Each row comes from the steps of one walk. Every step used is in the known rows, and no mark comes twice. Write the walk behind each row, first mark first.
In the rows, 128 means zero.
Known rows
N -> Z -> U -> S: [153 148 135  80 107 128 151 143 119 129 135 139 122 123 132 147 129 128
 128 140 127 128 120 114 140 114 120 131 157 139 123 142 165 148 117  99
  73 132 143 124 197 111 122 144 137 149 133]
N -> Z -> U: [158 129 123 132 103 131 159 137 105 131 115 133 128 124 131 145 109 124
 118 123 121 126 117 141 139 111 126 136 121 147 128 125 141 124 116 124
 107 138 132 131 152  99 122 142 133 137 131]
Z -> U -> L -> P -> S -> N: [159 146 130 104  87 121 155 117 130 116 133  93 155  72 122  97 146 136
 143 146 139 150 188  93 134 139 120 122 148 123 152 123 117 115 186 135
 196 124 117 110 121 147 160  96 128 127 129]
Z -> U -> N -> P -> L: [129 113  72 182 144 124 124 134 136 148 135 144 126 142 143 133 104 114
 139 127 108 159 140 157 135 150 130 148 122 149 125 102 106 134  77 134
 177 161 159 115 144 136 121 142 124 134 119]
F -> Z -> U: [141 111 123 131  95 126 146 131 109 138 126 127 109 149 143 135 104 124
 131 104 127 136 103  89 127 121 141 127 113 140 138 176 130 142  91 122
 114 141 117 122 143 111 124 126 136 117 132]
Z -> U -> S -> N -> P -> L: [118 134 126 184 131 130 134 122 138 153 141 150 133 128 141 146 112 121
 140 152 141 149 166  94 144 152 123 137 153 126 145 139 121 143 105 123
 151 172 152 117 186  96 136 141 109 141 106]
L -> N: [124 128 118 149 128 132 133 117 128 105 120 133 116 133 150 129 143 126
 119 109 138 113 115 149 146 132 138 143 133 129 124 121 114 108 142 142
 134  95 113 144  85 118 138 114 136 130 135]
P -> Z -> U -> S -> N -> F: [121 145 190 120 147 128 140 144 179 116 140 157 148 110 115 126 139 141
 117 168 157 125 146  52 128 118 124  92 138 117 155 144 134 153 157 109
 125 155 123 112 160 129 128 128 117 120 104]
S -> U -> N: [ 88 149  99  85 158 125 107 131 131 142 132 117 124 135 131 116 138 128
 124 107 123 135 141 128 120 130 111 141 110 126 120 123 144 138 116  93
 121 125 150 109  32 136 152 133 133 121 139]
P -> L: [108 104  95 176 148 132 130 129 145 135 111 139 115 110 113 141 134 127
 125 123 141 140 141 134 141 150 129 157 126 132 139 135 114 127 104 123
 135 168 144 126 101 106 130 137 138 122 119]
Q -> Z: [113 124 156 114 127 136 108 125 122 148 124 127 117 119 108 140 131 131
 114 105 143 113 102 161 131 116 125 152 139 124 119 127 161 107 118 119
 102 111 127 136 101 121 113 132 140 120 132]
N -> P -> Z -> U: [166 120 133 194 119 128 138 132 138 132 126 148 131 127 150 155 139 123
 124 130 102 117 109 100 126 121 117 127 121 141 130 131 135 117 113 133
 151 139 130 142 159 135 101 132 126 123 120]
U -> N -> F -> Z: [ 68 108 126 127 160 123 113 144 131 139 128 152 129 177  95 123 107 138
 103 110 144 145 107 144 102 121 156 106  89 130 127 159 123 154 120 128
 120 117 135 121  72 125 127 138 126 103 124]
L -> N -> P: [135 123 116 196 130 133 122 107 116 124 122 146 126 162 159 147 140 119
 116 109 126 106 105 186 140 135 139 153 133 129 113 121 117 102 138 164
 149  88 124 166 103 106 124 125 118 136 133]
Q -> N -> P: [104  94 126 220 139 128 111 105 110 144 134 141 129 163 125 155 157 120
 111 121 140 124  75 195 126 135 138 132 111 124 106 114 148 111 108 141
 160 106 141 158 115 148  97 143 128 113 129]
F -> N -> P -> Z: [117 133 118 201 140 128  99 131 126 127 131 144 125 171 142 145 144 119
 117 121 120 117 107 201 125 146 115 120 111 123 129 118 138 101 147 152
 128 120 112 144 125 106  96 142 138 113 122]
L -> N -> Z: [124 140 127 163 123 135 148 125 105 108 112 134 125 141 118 132 123 129
 118 112 132 104 118 159 143 112 135 139 138 134 117  96 133 106 156 153
 105 102 116 150 121  92 139 134 128 136 134]
F -> Z -> U -> L -> P: [178 119  98  97  58 126 159 125  95 132 115 100 145 131 140  99 110 119
 135 123 105 147 134  93 109 129 133 134 137 138 125 173 131 134 121 144
 124 108 101 138 125 118 138 105 142 132 134]
U -> S: [111 135 141 103 139 130 122 129 138 126 135 143 112 126 146 147 163 132
 119 133 152 130 110 127 135 142 121 138 151 122 121 162 163 146 118 107
 101 103 135 132 128 128 130 133 143 133 132]
S -> P -> L -> N -> F -> Z: [ 86  88 116 177 156 135 134 120 124 119 104 135 135 135 107 114  81 127
 124 120 129 131 127  95 115 121 165 125  90 122 149 133  64 148 137 149
  78 155 113 135 137  88 159 119 113 121 113]
Z -> U -> L -> N: [202 136  92  96  85 128 143 122 124  98 122  96 135 120 170 112 117 117
 142 146 108 117 132 144 135 136 133 129 154 133 125 127  79 116 119 148
 171 101 108 143 109 136 133 104 133 151 137]
F -> N -> P -> S -> U -> L: [143 143 100  72 133 123  83 123 106 135 124  88 141 147 124 111 136 120
 138 145 105 131 158 211 127 164  95 103 103 102 126 118 109 109 157 149
 158 144 126 122  72 113 120 133 113 138 144]
L -> P: [114 120 118 143 121 130 139 119 107 125 114 132 127 113 130 118 154 124
 113  98 139 140 141 138 133 130 126 169 128 134 126 147 161 113 146 136
 104  90 118 147  92 116 147 113 153 117 128]
Q -> Z -> U: [155 120 153  83 103 133 123 132 116 146 133 120 115 111 129 125 118 121
 127 115 123 111 112 136 140 103 121 146 135 137 125 123 140 114  92 116
  97 132 127 128 148 129 115 125 143 129 130]
N -> P: [114 116 117 194 140 129 120 116 105 153 121 149 128 157 145 169 146 123
 107 111 137 121 103 179 129 131 127 152 119 130 118 150 136 118 123 149
 143  92 139 157  94 106 116 136 127 121 124]
U -> N -> F: [ 85 120 116 129 178 124 114 140 141 135 130 154 143 145 109 123 137 133
  96 123 147 137 135 192 118 122 145 125 100 130 124 123 116 143 131 128
 140 104 144 129  51 132 129 135 136 109 124]
P -> S -> N -> F -> Z: [ 54 108 185 166 156 124 129 130 136 136 126 150 129 134  69 130 116 151
 109 108 185 137 123  89 122 134 152  82  93 104 161 150 105 138 183 143
 149 152 122 109  94 102 142 134 104  96 116]
P -> L -> N: [122 109  94 170 141 134 134 121 141 108 108 137 112 109 122 123 119 123
 137 119 137 132 149 147 148 146 138 149 132 129 134 103  92 111 122 143
 139 150 122 127 122 102 139 119 130 132 123]
F -> N: [100 125  99 138 130 126 104 126 110 119 129 127 113 156 151 135 135 117
 117 111 138 134 129 221 141 142 124 137 108 123 129 130 126 122 142 125
 104 115 113 126  95  78 122 130 153 118 132]
Q -> N -> P -> S -> U -> Z: [103 135 138 114 159 122  85 110 137 140 148 107 111 130  97 134 147 131
 150 119 125 127 126 124 114 138 115 112 121 108  99  82 138 113 130 117
 162 149 139 107 131 212 103 140 105 120 137]
Z -> U -> S -> P -> L -> N: [146 127 102 102 128 132 143 119 144  91 137 118 115  89 184 106 118 118
 164 153 112 138 167  67 146 135 131 147 149 132 142 109  92 150 104 103
  89 164 129 115 221 137 157 111 133 158 124]
N -> P -> Z -> U -> S: [159 144 155 135 130 127 134 138 150 125 142 151 124 128 155 146 158 126
 138 156 113 119 116  95 127 133 110 122 156 131 124 144 163 133 105 113
 135 132 136 136 201 158  97 133 128 140 123]
Q -> Z -> U -> L -> N: [207 142 134  54  79 134 122 122 124 115 126  89 135 113 144  94 103 124
 141 148  98  96 120 164 131 116 128 135 160 129 116  98 100  98 121 144
 149 101 103 136 129 143 122 102 133 151 141]
N -> F: [105 108 138 147 161 130 126 134 131 139 111 153 138 135 112 141 138 128
  91 117 152 125 116 183 128 119 141 131  98 123 130 151 119 136 135 139
 120 111 131 148  71  98 126 136 133 112 116]
F -> N -> P: [105 123 103 174 130 127  93 121  90 143 132 138 124 187 156 150 130 110
 113 109 131 130 119 252 135 148 125 135 105 124 118 133 120 114 131 155
 121 103 120 151 106  78 109 139 136 124 128]
Q -> Z -> U -> S: [157 147 167  33 110 132 112 136 136 135 149 127 110 101 140 125 132 126
 139 140 127 119 112 133 139 113 117 144 161 129 119 132 167 134  98  92
  88 119 133 118 190 144 111 128 141 145 134]

Which walk is each row?
[123 162 188 117 109 134 109 119 120 160 157 136 132 139 142 144 115 131
 131 143 136 116 122 122 135 115 118 134 166 124 123 131 167 125 126 117
 120 112 131 130 188 115 116 133 115 141 117] : Q -> Z -> U -> S -> N -> P
[123 119 140 214 144 131 125 128 141 136 117 153 130 138 127 167 160 130
 114 123 124 112  84 119 121 132 118 134 125 127 125 131 154 112 135 140
 146 121 132 154 114 132 101 137 126 114 120] : N -> P -> Z
[ 74 126 172 164 174 124 125 127 154 126 127 150 138 103  82 132 138 147
 104 128 183 130 148 137 140 127 139 104 104 104 158 125  99 129 190 139
 156 147 136 117  87 117 148 129 112 105 118] : P -> S -> N -> F
[145 130 121 101 114 122 135 119 135 113 115 103 140  80 105 107 172 135
 127 136 134 146 161 147 127 144 122 136 149 118 125 131 134 111 174 139
 161 107 124 132  95 157 141 104 139 127 140] : U -> L -> P -> S
[154 146 120  83 119 130 132 129 132 122  92  91 161  86 105  95 163 127
 129 139  97 119 161  68 104 125  89 134 135 120 122 134 165 110 159 126
 106 124 117 131  50 130 146 108 132 125 128] : S -> U -> L -> P -> Z
[131 151 136  89 119 130 154 132 100 119 136 127 128 116 161 149 127 131
 132 154 117 123 111  98 127 103 120 135 139 140 131 135 159 162 122  92
  48 127 140 129 218 120 143 138 137 150 132] : N -> Z -> U -> S -> P
[119 118 104 115 110 120 135 139 121 134 149 123 107 161 143 118  98 129
 141 105 119 150 111 104 116 128 139 110 120 147 129 149 136 153  88 107
 137 139 131 101 120 152 129 127 139 117 138] : F -> Z -> U -> N
[ 91 102 148 152 145 129 128 136 121 145 111 148 128 167 101 144 112 130
  94 101 152 133 101 136 116 125 155 112  90 121 133 182 118 147 126 147
 102 118 120 143  84  91 124 140 125 104 119] : N -> F -> Z
[140 124 137 217 138 134 131 122 140 114 119 146 124 143 137 145 147 128
 123 123 121  95  99 128 135 130 126 129 137 127 118 106 129  95 145 155
 160  98 115 158 119 135 111 119 120 127 125] : L -> N -> P -> Z
[ 74 139 129 204 155 133 116 120 143 155 131 156 137 138 117 159 128 131
 127 146 156 144 155 106 138 160 124 144 160 114 138 138 145 138 130 130
 138 146 151 128 156  91 137 148 110 132 107] : U -> S -> N -> P -> L
[ 96 127 122 188 161 125 111 136 153 136 135 151 130 154 123 151 153 135
 118 131 122 123 104 137 110 133 119 129 125 136 119 110 157 119 127 122
 165 109 145 135  98 171 103 139 132 109 126] : U -> N -> P -> Z
[174 114 107 128  91 127 144 125 105 122 121  99 146 131 109 126 116 128
 128 164 112 123  92 153 118 111 129 105 129 134 112  91 132 127 106 128
 150 131 137 136 139 152 103 152 136 142 140] : Q -> N -> Z -> U -> L
[ 62 118 139  59 184 119 107 148 146 140 130 126 128 131  69  94 122 142
 127 108 140 148 146  98 111 129 133  88  82 110 135 135 121 151 136 113
 129 171 148  90  60 153 147 132 109 108 138] : P -> S -> U -> N -> F -> Z
[193 122  91  96  92 126 140 128 119 128 118  98 138 119 159 140 131 120
 131 156 113 129 123 138 126 136 121 132 136 133 128 151 108 134 100 128
 166 114 123 134  92 128 125 121 141 135 132] : Z -> U -> L
[143  95 142 126 120 126 142 140 120 140 118 142 129 151 118 125  98 124
 112 111 132 137 111 124 120 111 155 105  97 133 138 179 106 153 107 138
  96 139 115 129 129  94 125 135 123 116 120] : N -> F -> Z -> U
[173 122 117  66  72 119 150 129 118 117 126  95 130  96 110  93 126 127
 150 128 119 155 159  63 114 139 131 117 133 131 137 149 129 128 146 138
 147 132 108 114 147 164 140  99 132 129 142] : F -> Z -> U -> L -> P -> S
[117 149 134 102 157 123  93 123 133 153 134 117 116 128 117 143 141 135
 146 111 119 124 149 100 119 136 106 131 128 113 111 118 125 115 144 123
 135 138 137 111 121 179 125 134 100 125 133] : N -> P -> S -> U -> Z
[126 128  98 104 125 120 130 136 135 126 147 127 116 128 159 122 129 124
 132 121 123 141 133 146 133 128 129 137 126 148 127 123 128 139  94 104
 160 121 141 110 108 152 132 122 147 125 137] : Z -> U -> N
[117 117 107 153 106 120 126 132 108 155 148 139 120 192 151 134  92 121
 134 109 110 145 105 124 109 136 142 121 116 146 117 148 136 144  85 135
 154 119 138 123 136 144 114 135 124 121 134] : F -> Z -> U -> N -> P
[ 98 140 115 134 149 139 146 124 129 106 115 131 127 106 129 123 111 134
 145 148 123 125 140 100 135 122 129 146 154 126 133  94 126 143 143 113
  52 141 137 131 204 111 157 135 125 159 125] : U -> S -> P -> L -> N -> Z
[120 125 147  64 150 126 105 146 143 146 145 134 131 126 102 100 100 129
 113 122 124 124 133 195 123  98 138 134 117 137 121 101 128 132 101 117
 113 120 143 117 112 150 115 131 137 121 123] : Q -> Z -> U -> N -> F
[ 64 116 180 162 142 125 145 126 123 131 121 142 145 122  57 104 126 147
 111  98 171 154 161  74 124 130 152 106 101 111 158 150 132 125 210 154
 127 130 113 113 107 106 159 114 110  93 116] : L -> P -> S -> N -> F -> Z
[194 137 112 114  99 132 152 123 145  76 117  93 147  86 176 112 136 128
 151 171  88  97 119  68 115 116 123 112 134 130 140 106  84 124 140 128
 156 125 102 137 148 164 133  97 133 145 131] : S -> P -> Z -> U -> L -> N
[135 136 154 229 119 129 146 124 130 139 132 144 144 135 141 157 132 132
 125 135 126 116 125  86 130 124 119 117 122 131 149 129 128 114 141 138
 174 148 124 133 146 119 125 134 116 115 105] : S -> N -> P -> Z -> U
[192 125 101  97  65 129 148 123 118 107 120  92 131 151 165 110  91 124
 144 136 104 116 114 102 121 135 142 106 140 129 127 147  85 126 110 149
 148 113  94 136 126 123 134 109 128 145 142] : F -> Z -> U -> L -> N
[141 127 144  83  97 126 140 136 129 128 144 131 105 146 148 126 119 126
 139 127 133 140 104  75 124 135 133 115 141 132 131 190 156 161  89  97
  90 131 123 115 186 132 121 129 134 133 135] : F -> Z -> U -> S
[138 128 139 103 105 128 142 128 126 115 144 126 120 125 117 130 136 125
 134 157 131 130 100 133 135 116 126 108 142 132 111  97 182 144  98  96
  89 136 147 121 213 157 105 158 139 143 139] : Q -> N -> Z -> U -> S
[116 154 118  84 144 129 106 126 130 143 128 113 123 135 137 137 132 130
 138 100 119 122 141  95 116 122 110 146 137 123 112 139 131 129 119  99
  95 125 120 111  88 144 136 129 129 126 130] : S -> U -> Z
[124 128 140 104 117 128 140 121 101 105 147 114 130 115 136 132 133 130
 140 164 125 126  89 101 122 100 130 116 125 135 118  94 176 159 113  80
  60 139 144 125 230 165 128 145 140 140 137] : Q -> N -> Z -> U -> S -> P
[133 123 138  63 130 136 118 128 142 131 142 115 118  78 137 118 109 127
 154 154 121 135 136  76 134 116 119 159 150 129 139 110 137 149  88  78
  66 171 146 107 241 142 135 128 137 148 121] : Q -> Z -> U -> S -> P -> L
[197 123 113  87 106 128 141 127 129 104 113 109 156 134 146 103 112 118
 122 154 110 118 148 184 132 125 147 111 128 127 128 129  52 128 130 163
 155 102 109 150  89 113 133 106 126 148 125] : Z -> U -> L -> N -> F
[112  97  97 213 148 131 119 121 124 157 111 146 126 137 124 157 123 121
 118 121 128 141 127 155 137 156 130 156 121 132 131 130 113 120 103 146
 149 146 148 142 108  94 118 147 118 125 113] : N -> P -> L
[123  99 113 164 161 133 128 131 154 111 102 149 129 117  91 114 110 121
 117 130 143 130 160 168 145 138 152 142 116 124 140 104  69 118 137 159
 139 144 124 139 104  87 139 126 123 127 111] : P -> L -> N -> F
[139 119 142 128  99 125 145 130 119 147 119 114 170 159 106 124  76 135
 113 150 138 133 126  89 105 122 150  86 114 118 150 173  89 153 138 150
 150 136 111 124  87  90 139 127 111 121 114] : S -> N -> F -> Z -> U -> L
[167 156 138  83 101 132 159 135 123  99 134 133 115 129 146 117 117 125
 141 139 112 113 127 133 151 115 129 126 171 139 118 109 150 132 127 126
  76 106 122 135 203 114 132 127 132 166 137] : L -> N -> Z -> U -> S
[180 122 130 187 114 132 143 125 142 105 127 138 122 131 158 132 137 116
 136 131  97 106 118 112 136 123 127 125 135 139 125 103 112  96 127 156
 168 121 112 149 171 142 109 115 124 135 124] : L -> N -> P -> Z -> U
[ 70 123 126  85 170 123 110 144 123 157 123 133 135 171  90 105 100 135
 113 104 131 141 137 109  98 115 138 103  83 118 124 151 125 152 117 120
 100 142 142 108  33 105 148 139 117 109 129] : S -> U -> N -> F -> Z
[153 132 121 125 109 129 143 131 144 109 101 112 155  92 107 115 169 135
 122 142 116 127 135 112 104 131 110 138 149 126 124 133 159 107 162 141
 146  96 111 145  85 152 132 110 144 120 124] : U -> L -> P -> Z
[ 86 158 118  59 153 123 134 141 119 132 124 113 136  92  62  81 151 138
 133 102 116 143 195 110 122 116 103 135 115 130 120  73 180 117 178 109
  86 139 158  93  96 152 160 124 132 125 145] : L -> P -> S -> U -> N -> Z
[178 148 151 136 113 130 141 131 156  97 143 145 119 125 167 128 147 119
 152 150 103 110 127  95 138 132 119 120 170 134 120 114 139 120 125 132
 134 113 115 139 209 157 107 115 123 154 130] : L -> N -> P -> Z -> U -> S
[147 162 140  86 110 134 160 124 110  92 137 122 128 118 170 123 119 126
 145 146 107 109 125  98 137 103 130 136 145 139 126 106 129 145 140 110
  62 119 127 132 223 115 155 121 131 160 136] : L -> N -> Z -> U -> S -> P
[132 130 149  96 137 122  98 133 144 147 162 122 113 107 113 119 126 135
 143 120 120 132 123 172 132 122 122 126 132 136 116  77 129 111 117 117
 175 124 154 107 161 194 102 129 122 130 140] : Q -> Z -> U -> N -> P -> S
[111 157 114  77 150 122  68 126 117 140 148 109 115 153 131 121 122 120
 152 107 112 129 169 189 126 149 105 117 115 109 114 104 114 110 149 130
 126 142 117 101 131 147 116 135 112 131 134] : F -> N -> P -> S -> U -> Z
[ 75 133 153 167 148 127 128 119 142 123 136 135 119  98 107 145 156 149
 127 118 182 133 142 104 144 143 129 110 124 113 153 126 124 120 175 120
 182 145 130 108  97 127 146 125 120 107 126] : P -> S -> N
[113 151 133  45 152 124  99 129 144 137 135 108 101  94 110 127 144 138
 154 109 136 125 164  70 121 129 109 125 127 114 122 123 127 124 143  99
 123 147 130  91 116 185 140 125 114 120 136] : P -> S -> U -> Z
